Known rows, with every way that one mark hangs from another
petor{gomi{biful{giso} zinok{gevi}}}: [ -3,   3,  -5, -13,  -3,   5,   1, -21, -10,   4, -27,   1,  -8,  -9,  10,
  -7,  -1,   7,   9,  -5, -10,  -4,  18,   4,  -8]
gomi{biful{gevi giso} petor zinok}: [ -5,   6, -19,  -9,  -5,  -3,   4, -20,  -9,   2, -19,  17, -12, -14,   4,
  -8,   0,   2,   9,   0, -13,  -3,  16,   5,  -4]
petor{gomi{biful{gevi giso} zinok} zodeb}: [-19,   2,  -2, -14,  -2,   3,  -1, -18, -11,   3, -51,   8,  -8,  -1,   7,
 -10,   1,   8,   7,  -3, -17,  -6,  22,   6,  -8]
gevi{biful{giso gomi{zinok}}}: [ -7,   5, -10, -10,   0,   6,   0, -14, -11,   0,  18,  11,  -8,  -1,   5,
  -7,  -1,   8,  -1,   0,  -2,  10,   9,   1,   2]
bibi{gomi{biful{gevi} petor zinok}}: [ -7,   2, -17,  -8,  -7,   2,   2, -20, -13,   4, -29,  14, -10, -14,   1,
  -7,   0,  -1,   5,   0,  -3,  -7,   9,   6,  -3]
giso{biful}: [-14,   0,  -2, -10,  -4,   9,   7, -12, -13,   6,   6,   7,  -5, -12,   1,
  -5,   2,  -1,   3,   1,  -8,  -4,  12,   3,  -2]
bibi{gomi{zinok}}: [ -5,  -5,  -8, -11,  -6,   9,  -1, -21, -15,   4, -11,   8,  -5, -11,   1,
  -6,   1,   2,   2,  -2,  -4,  -5,   4,   5,   1]
petor{gomi{biful{gevi}}}: [ -9,   0,  -7, -11,   1,   4,   2, -16, -14,   9, -36,   4,  -6,  -6,   7,
  -7,   0,   3,   2,  -6,  -4,  -7,  21,   4, -11]
bibi{gomi{biful{gevi giso} zinok}}: [ -4,   3,  -6, -12,  -5,   4,   0, -20, -12,   5, -19,   9, -12, -13,   4,
  -9,  -2,   4,   6,   0,   0,  -3,  12,   4,  -2]
petor{gomi{biful{giso} zinok} zodeb}: [-21,   1,  -2, -14,  -1,   6,   0, -20, -10,   1, -48,   6,  -6,  -1,   8,
  -8,   2,   6,   7,  -3, -18,  -6,  19,   7,  -8]
gomi{zinok}: [ -1,  -6,  -7, -10,  -7,   7,  -2, -23, -13,   4,   0,   6,  -3, -11,   2,
  -5,   3,   4,   4,  -3, -13,  -3,   7,   5,   1]
biful{gevi giso gomi{petor zinok}}: [-11,   4, -14,  -2,  -3,  -1,   2, -12, -15,   4,  -9,  20, -11,  -6,   5,
  -7,   0,   0,   0,  -3,  -9,  -3,  15,   2,   1]
bibi{gomi{zinok{gevi}}}: [ -1,  -4,  -8, -11,  -8,  10,  -1, -20, -14,   4, -13,   5,  -7, -15,   2,
  -7,   0,   6,   7,  -2,  -5,  -3,   4,   5,   1]
gomi{petor{zodeb}}: [-22,  -6, -21,  -8,   0,   9,   7, -12, -15,   2, -26,  15,  -2,  -7,  -1,
  -3,   3,  -2,   5,  -3, -21,  -6,   8,   9,  -3]
petor{zodeb}: [-20,  -8,  -7, -12,  -1,  13,   1, -13, -15,   3, -23,   6,  -3,  -5,   0,
  -6,   3,   4,   5,  -3, -16,  -3,  11,   9,  -3]
zinok{gomi{biful{giso} petor}}: [ -2,   5, -21,  -4,   2,   9,   4, -17, -17,   4, -15,   9,  -9, -12,   0,
  -6,  -8,  -5,   4,  -5, -10,  -1,   9,   9,  -5]
fino{zinok{gomi{biful petor}}}: [ -2,  -3, -11,  -2,  -3,  12,   3, -24, -18,   6, -20,   6,  -4, -15,   2,
  -7,  -4,  -7,  11,  -2, -10,   1,  11,   6,  -2]
petor{gomi zodeb}: [-24,  -6,  -6, -13,   2,  10,   1, -14, -15,   5, -44,   6,   0,   2,   5,
  -6,   3,   5,   2,  -6, -18,  -8,  16,   7,  -7]
bibi{gomi{biful petor{zodeb} zinok}}: [-16,   0, -14, -10,  -6,   6,   3, -20, -12,   0, -37,  14,  -8, -13,   1,
  -7,   1,  -1,   7,   0,  -7,  -6,   6,   9,  -4]
bibi{gomi}: [-10,  -4,  -8, -11,  -2,  11,   1, -15, -16,   6, -12,   7,  -5, -11,   1,
  -5,  -1,   1,   1,  -3,  -1,  -4,   5,   5,  -2]
biful{gevi giso gomi}: [-12,   3,  -5,  -6,   1,   4,   2,  -7, -17,   7,  -2,  11, -12,  -5,   6,
  -8,  -2,   2,  -2,  -4,  -1,   0,  18,   1,  -2]
fino{zinok{gomi}}: [  1,  -6,  -6,  -3,  -3,  15,   0, -24, -19,   8, -10,   2,  -2, -12,   2,
  -7,  -3,  -4,   9,  -3, -10,   2,   9,   5,   0]

Rows
[-16,   4, -15,  -3,   1,   1,   5,  -6, -17,   6, -10,  18, -11,  -5,   4,
  -6,  -2,  -1,  -2,  -4,  -5,  -2,  16,   2,  -2]
biful{gevi giso gomi{petor}}
[-23,   2,  -4, -14,   3,   5,   1, -13, -13,   5, -51,   6,  -8,  -1,   8,
  -9,   0,   6,   5,  -4, -13,  -6,  24,   6, -11]
petor{gomi{biful{gevi giso}} zodeb}
[  8,  -4,  -9,  -4,  -5,  15,  -1, -22, -17,   7,  -4,  -1,  -7, -14,   3,
  -9,  -5,   3,  14,  -1, -11,   9,  10,   3,   2]
fino{zinok{gevi{biful} gomi}}
[-15,   3, -16, -12,  -1,   7,   7, -15, -14,   3, -23,  13,  -9, -14,   3,
  -5,  -3,  -3,   5,  -1,  -1,  -5,   9,   6,  -5]
bibi{gomi{biful{giso} petor}}
[-15,  -2,  -7, -14,  -3,   8,  -1, -17, -11,   1, -37,   5,  -5,   1,   7,
  -8,   2,  13,   8,  -4, -22,  -2,  17,   5,  -3]
petor{gomi{zinok{gevi{biful{giso}}}} zodeb}
[ -5,  -3, -10,  -1,  -3,  11,   2, -23, -18,   7, -31,   7,  -6, -12,   1,
  -8,  -3,  -5,  12,  -1, -13,   1,  13,   6,  -3]
fino{zinok{gomi{biful{gevi} petor{zodeb}}}}
[ -1,  -4, -23,  -6,  -9,   6,   3, -21, -12,   1, -12,  11,  -5, -16,   1,
  -4,   4,   4,  11,  -3, -21,  -4,   5,   6,   2]
gomi{petor zinok{gevi}}
[ -5,   2, -10,  -7,  -2,   7,  -1, -15, -11,   1,  12,   9,  -5,  -2,   2,
  -6,   1,   6,  -2,   0,   0,   8,   7,   3,   0]
gevi{biful{gomi{zinok}}}
[ -1,   0, -16,  -7,  -3,  11,   4, -10, -13,   2,   2,   4,  -9, -11,   2,
  -6,  -1,   8,   8,  -2,  -6,   7,   9,   4,  -1]
zinok{gevi{biful{gomi{petor}}}}
[-15,  -3,  -7, -12,  -3,   9,  -2, -18, -11,   2, -40,   4,  -4,   0,   6,
  -8,   3,  11,   8,  -4, -22,  -3,  15,   6,  -3]
petor{gomi{zinok{gevi{biful}}} zodeb}
[  1,   5,  -5, -12,  -6,   0,  -1, -21, -10,   4,  -8,   8, -13, -14,   5,
 -10,  -1,   6,   9,  -1,  -7,   0,  17,   4,  -4]
gomi{biful{gevi giso} zinok}
[-21,   5, -18, -10,   1,   2,   7, -10, -12,   3, -36,  16, -13, -11,   3,
  -8,  -1,   0,   9,   0, -14,  -4,  19,   8,  -8]
gomi{biful{gevi giso} petor{zodeb}}
[ -5,   4,  -5, -13,   0,   4,   3, -13, -12,   7, -10,   6, -14, -13,   5,
  -9,  -4,   4,   7,  -2,  -2,   0,  20,   4,  -8]
gomi{biful{gevi giso}}
[ -4,  -3,  -9,  -6,  -4,  12,   4, -18, -14,   4,  -3,   5,  -7, -13,   6,
  -7,  -1,   3,  15,   1,  -9,   8,  12,   1,   2]
fino{zinok{gevi{biful{giso gomi{petor}}}}}
[ -1,   1, -19,  -7,  -9,   4,   5, -23,  -9,  -1, -23,   9,  -9, -20,   3,
  -6,   2,   2,  16,  -2, -14,  -3,   9,   8,  -5]
gomi{biful petor zinok{gevi}}
[-11,   4, -15, -11,  -5,   4,   4, -21, -12,   1, -21,  15, -10, -14,   3,
  -6,  -2,   0,   7,   0,  -5,  -5,   7,   6,  -2]
bibi{gomi{biful{giso} petor zinok}}
[  0,  -4,  -5,  -9,  -4,  13,   1, -20, -14,   5,   1,   1,  -7, -14,   6,
  -7,  -1,   7,  16,   1, -10,   9,  14,   1,   3]
fino{zinok{gevi{biful{giso}}}}
[ -3,   5, -19, -10,  -7,   3,   6, -21,  -8,  -2, -16,  11, -13, -19,   6,
  -7,   0,   4,  17,  -1, -15,   0,  11,   6,  -3]
gomi{biful{giso} petor zinok{gevi}}
[ -6,   1, -18,  -7,  -7,   2,   5, -24, -10,   0, -21,  14,  -6, -16,   2,
  -5,   2,  -2,   9,  -1, -13,  -5,   9,   9,  -6]
gomi{biful petor zinok}
[ -4,   1,  -6, -11,  -4,   1,  -1, -21, -12,   7, -34,   6,  -6,  -6,   7,
  -8,   1,   4,   3,  -5,  -7,  -8,  19,   4,  -9]
petor{gomi{biful{gevi} zinok}}
